Every row comes from one small tree of marks. The marks that hang from a mark follow it in brackets, in alphabetical order. Every link used is in the known rows. Which tree was each row made from?
In the rows, 100 means zero.
Known rows:
naded{dozepem sofat}: 96 95 101 107 100 101 88 101 98 98 98 88 83 114 102 98 113 113 91 103 104 110 102 105 95 94 104 95 87 107 97
naded{derov dozepem{kugi{gakased}} gika sofat}: 77 79 88 168 113 105 90 99 80 96 101 77 59 112 115 97 101 118 82 97 106 124 102 99 84 86 104 81 72 105 102
derov{kugi{dozepem faku{toko} gakased{naded} sofat}}: 107 109 81 184 92 90 94 91 98 113 93 105 71 98 99 95 116 141 101 105 107 79 89 107 89 85 103 93 90 108 121
derov{kugi{dozepem sofat{naded{gakased gika}}}}: 98 105 75 148 126 105 116 95 90 99 97 100 47 69 110 95 113 149 94 115 106 110 96 104 90 96 103 90 60 96 99
derov{kugi{gakased{naded{dozepem}} gika sofat}}: 103 68 74 182 64 79 100 91 90 95 98 105 59 107 100 97 120 135 94 116 101 99 100 109 79 89 105 85 77 108 101
dozepem{kugi{derov gakased gika{toko}}}: 98 61 76 169 82 85 78 103 80 101 101 97 71 82 125 101 96 101 95 100 101 109 99 100 82 87 103 79 95 104 107
toko{faku{kugi{dozepem gakased sofat}} gika{naded}}: 92 103 72 157 94 94 85 95 95 104 99 104 76 84 106 102 122 112 101 106 107 98 85 101 96 87 117 102 86 122 110
derov{kugi{faku gakased{naded{gika{toko}}}}}: 96 84 73 164 107 75 108 104 93 101 101 99 80 106 104 102 107 126 98 111 106 97 100 104 73 94 102 107 82 111 113
derov{kugi{faku{naded toko}}}: 107 107 100 131 90 119 102 97 102 109 92 92 105 84 109 91 105 137 103 95 103 79 99 104 97 96 98 104 105 97 102
sofat{naded{derov{kugi}}}: 88 90 88 125 103 97 108 100 93 88 100 93 91 76 110 95 99 104 99 114 101 106 98 102 92 97 101 108 92 98 99
faku{naded}: 101 92 101 102 94 116 101 96 102 102 90 99 103 90 100 93 105 110 98 95 99 96 107 100 102 99 103 98 102 93 95
naded{derov{kugi{dozepem}} gika sofat}: 78 104 94 146 127 110 90 100 88 96 110 90 68 105 106 95 115 125 90 109 108 114 102 98 90 95 105 106 72 108 88
gika{naded}: 98 90 95 95 110 90 92 105 99 96 99 97 98 97 98 97 95 96 97 99 100 101 97 101 96 98 104 120 98 110 100
gakased{naded}: 97 85 98 105 105 87 106 97 100 93 96 102 104 115 91 100 101 99 95 102 99 94 102 104 98 99 105 107 100 103 100
naded{derov gakased gika{toko}}: 71 81 83 134 118 108 105 113 86 97 106 81 77 101 111 94 96 111 94 101 108 112 101 103 80 98 105 100 67 101 98
kugi{derov dozepem gakased sofat{naded{gika}}}: 102 82 77 150 114 101 103 94 86 108 84 103 46 60 117 95 112 132 93 112 104 103 92 98 95 88 111 79 68 86 117
sofat{naded{derov gika{kugi}}}: 78 81 89 113 109 102 108 111 88 87 93 83 82 81 112 99 83 105 92 106 102 115 97 99 94 97 113 117 77 90 99
kugi{derov}: 96 81 99 99 100 99 98 98 95 100 99 100 97 93 106 98 101 102 99 102 100 100 98 101 101 96 104 95 97 98 102
kugi{gika{toko{faku}} sofat{naded}}: 103 84 75 150 87 83 97 110 94 101 101 97 69 68 117 107 107 107 103 118 106 105 97 104 84 88 113 82 93 104 110
dozepem{kugi{faku}}: 101 110 102 129 106 94 96 100 96 103 100 103 94 98 109 108 92 101 101 93 102 105 98 98 93 91 98 79 110 103 108
sofat{naded}: 105 95 94 96 106 97 105 101 99 97 90 95 94 76 108 99 97 102 99 106 99 101 98 101 101 99 103 102 98 91 106
derov{kugi}: 102 101 93 115 98 95 103 96 99 92 108 102 98 99 99 98 103 111 103 107 100 101 101 102 95 102 95 107 99 106 95
gika{kugi{derov sofat} naded{dozepem} toko{faku}}: 83 60 75 129 82 66 81 119 92 88 108 92 77 102 103 104 97 112 100 109 109 115 98 108 80 80 124 115 90 131 112
kugi{sofat}: 102 96 94 121 96 97 94 97 99 100 97 103 86 97 92 99 109 103 99 104 101 101 99 99 95 96 102 85 96 101 103
toko{faku{kugi}}: 93 104 100 109 97 103 110 97 104 100 107 98 113 99 109 103 111 108 103 98 105 99 96 101 104 100 105 101 109 108 102
kugi{derov dozepem gakased{naded} sofat}: 97 76 80 152 94 86 92 88 91 106 90 114 68 98 98 96 117 115 95 107 103 93 96 103 95 85 112 82 87 102 117
gakased{kugi{faku}}: 96 111 101 113 96 92 103 99 100 103 97 103 107 100 102 103 105 107 97 100 103 90 101 103 98 101 109 94 98 104 110
gakased{kugi{gika{toko} sofat} naded}: 97 68 81 159 80 68 89 102 92 91 92 103 84 111 91 100 117 105 89 110 99 91 108 107 81 94 121 93 86 111 100
faku{naded{gika{kugi}} toko}: 96 84 101 110 97 126 103 105 97 99 87 80 97 95 106 90 88 134 94 87 101 93 102 100 104 98 109 120 86 90 92

Which tree is each row?
80 78 92 134 99 89 106 95 94 85 106 99 99 116 95 95 102 102 97 109 101 100 104 104 89 97 104 114 96 109 94
gakased{naded{derov{kugi}}}
95 58 94 119 97 90 74 106 86 96 95 84 66 98 117 96 110 116 85 107 102 111 96 107 88 88 114 104 79 111 93
kugi{derov gika{naded{dozepem sofat}}}
83 107 95 138 110 105 81 98 92 97 110 94 78 104 104 95 115 112 94 109 108 110 101 100 93 93 103 104 86 112 93
naded{derov{kugi{dozepem}} sofat}
92 88 72 167 98 95 104 103 95 107 103 94 81 90 108 99 121 122 100 105 109 105 96 100 83 94 109 87 85 112 113
naded{gika{toko{faku{kugi{gakased sofat}}}}}
85 60 96 117 116 85 117 92 90 88 93 98 99 114 98 95 105 116 85 104 98 92 105 103 100 101 121 109 82 101 98
gakased{kugi{derov} naded{gika}}
92 81 85 101 97 73 74 121 97 86 101 92 98 102 96 101 86 90 99 100 102 111 101 103 85 96 111 140 97 121 101
gika{kugi naded toko}
89 114 93 116 105 101 104 95 97 102 100 103 87 101 103 97 109 120 93 98 105 96 102 106 103 100 110 100 79 105 102
naded{gakased{kugi{dozepem}}}
71 87 87 150 93 88 96 103 89 99 96 90 75 100 103 96 108 121 89 103 109 104 94 112 79 87 120 92 69 115 113
gika{naded{derov dozepem gakased{kugi{faku sofat}}}}
91 89 90 186 65 124 82 92 88 115 84 101 66 74 115 87 131 126 93 98 104 99 99 100 92 88 112 72 80 91 98
faku{kugi{dozepem gakased gika sofat} naded{derov}}
106 90 92 121 92 94 105 99 97 96 87 97 70 82 102 100 111 119 95 110 101 106 100 105 93 92 108 82 84 96 107
kugi{sofat{naded{dozepem}}}
82 82 77 155 100 99 120 100 85 93 98 84 62 79 117 93 104 134 93 114 104 112 97 104 83 94 103 102 64 95 103
sofat{naded{derov{kugi{gakased}} dozepem gika}}
92 71 84 138 104 76 58 110 85 96 96 93 72 92 112 96 117 109 84 108 105 102 103 106 86 89 126 115 77 122 96
gakased{kugi{derov dozepem gika{naded{sofat} toko}}}
90 71 87 104 86 83 81 114 92 89 100 94 97 99 105 101 90 97 100 103 101 109 102 103 90 93 111 115 96 108 104
gika{kugi{derov} toko}
102 60 69 169 70 86 77 104 85 107 95 101 62 78 113 97 112 109 98 111 102 101 95 102 79 87 108 73 82 101 112
kugi{derov gakased gika{toko} sofat}
85 87 98 114 95 101 107 104 92 94 92 86 83 86 113 98 100 105 95 106 102 108 100 105 94 92 108 97 85 93 103
sofat{naded{derov dozepem}}
86 111 92 121 121 109 113 96 93 102 101 97 77 102 106 97 109 133 89 99 106 99 102 104 101 103 113 103 66 101 97
naded{gakased{kugi{dozepem}} gika}
76 86 91 145 111 111 72 103 85 104 97 80 66 92 121 91 118 117 83 99 109 112 92 105 88 92 113 110 68 112 88
faku{kugi{dozepem gika{naded{derov gakased sofat}}}}
71 86 91 146 115 82 102 105 89 92 98 97 88 124 95 99 111 109 87 102 105 97 112 105 87 95 125 116 73 112 98
gakased{kugi{dozepem} naded{derov gika{toko}}}
90 63 103 133 117 117 92 94 85 93 90 81 69 102 115 93 109 136 81 92 102 116 110 100 94 87 110 79 81 99 88
faku{naded{dozepem{kugi{derov}} gika sofat}}
94 94 102 110 91 120 112 93 106 103 97 96 117 91 109 97 116 118 103 93 104 97 104 101 107 99 109 100 111 101 97
toko{faku{kugi naded}}
88 62 94 109 99 81 105 91 94 88 92 103 108 113 95 97 105 103 89 105 98 88 104 106 102 98 119 108 95 105 103
gakased{kugi{derov} naded}
106 110 88 145 82 103 90 98 93 115 99 108 67 85 116 102 109 114 99 103 104 98 97 100 97 93 102 88 85 97 105
kugi{dozepem gakased gika}
92 98 98 121 115 85 86 92 98 93 93 101 93 123 91 99 120 109 83 103 103 93 108 105 103 96 120 110 89 113 100
gakased{kugi{dozepem} naded{sofat}}
94 82 102 191 78 123 84 99 87 111 87 87 74 79 120 92 99 121 95 87 103 92 97 99 87 79 108 64 99 91 103
dozepem{kugi{faku{naded{derov} toko} gika sofat}}
98 86 89 117 111 91 109 112 92 94 90 85 73 90 109 103 105 122 92 108 103 110 105 105 84 96 109 103 73 100 102
sofat{naded{dozepem gika{toko}}}
73 74 79 124 112 91 85 117 89 95 104 82 89 96 106 92 92 94 95 100 107 112 97 107 79 94 107 121 81 115 103
gika{naded{derov gakased} toko}
87 98 92 173 106 113 105 101 90 106 103 84 76 90 107 92 105 135 99 105 107 93 90 101 83 90 102 90 80 100 105
naded{derov{kugi{faku{toko} sofat}} gika}
87 84 91 157 87 91 82 109 89 107 97 97 69 82 111 101 103 101 97 107 106 103 90 101 78 85 111 86 89 105 106
kugi{faku gika{naded{derov}} sofat}
87 93 73 188 86 96 66 107 83 103 108 92 59 92 119 96 119 114 93 115 109 111 100 103 75 88 105 98 73 114 99
naded{derov{kugi{dozepem gakased gika{toko}}} sofat}
71 98 77 157 129 109 86 108 84 96 113 81 59 105 112 92 114 130 89 109 113 120 102 104 77 94 104 107 58 113 92
naded{derov{kugi{dozepem}} gakased gika{toko} sofat}
92 89 82 122 97 98 103 106 93 96 98 94 81 97 106 101 88 115 95 101 103 110 97 98 96 100 104 112 78 97 105
naded{gika{kugi{gakased}}}
80 91 86 118 85 115 83 106 92 95 86 80 75 103 115 102 103 133 89 101 107 110 96 110 92 89 114 93 67 103 96
toko{gika{kugi{faku{naded{dozepem gakased sofat}}}}}
76 69 89 165 63 118 101 95 86 98 90 89 65 93 110 88 118 136 85 101 103 101 107 110 86 90 120 71 63 95 90
faku{naded{derov dozepem gakased{kugi{gika sofat}}}}
91 90 87 106 98 95 117 98 95 91 89 89 84 88 109 96 105 128 89 105 102 100 102 111 98 100 113 99 72 98 104
sofat{naded{dozepem gakased{kugi}}}
97 98 102 117 100 107 88 96 101 104 86 93 102 95 105 95 117 117 90 99 104 92 106 102 100 97 114 90 94 100 102
gakased{kugi{faku{naded{sofat}}}}
95 107 82 166 77 82 88 104 95 106 110 110 72 97 107 108 122 114 100 111 109 97 105 104 88 89 122 84 87 118 106
gakased{kugi{dozepem gika{toko{faku}} sofat}}
103 100 93 136 82 89 87 114 94 111 100 98 87 90 115 109 105 105 102 105 105 98 98 102 79 93 104 87 95 103 106
kugi{faku gika{toko}}
84 75 88 122 120 101 81 101 90 104 90 73 89 89 117 87 101 128 83 96 108 86 86 110 95 91 117 115 80 112 114
gika{naded{gakased{kugi{derov faku{toko}}} sofat}}
98 125 89 129 83 92 88 107 98 113 97 108 82 92 111 108 96 114 104 100 109 101 93 100 96 90 105 100 90 103 120
gika{kugi{dozepem faku gakased}}
93 58 90 141 109 108 111 90 90 102 83 82 95 99 111 85 109 134 87 92 100 81 90 103 100 97 111 111 81 95 107
faku{kugi{derov gakased{naded{gika}}} toko}
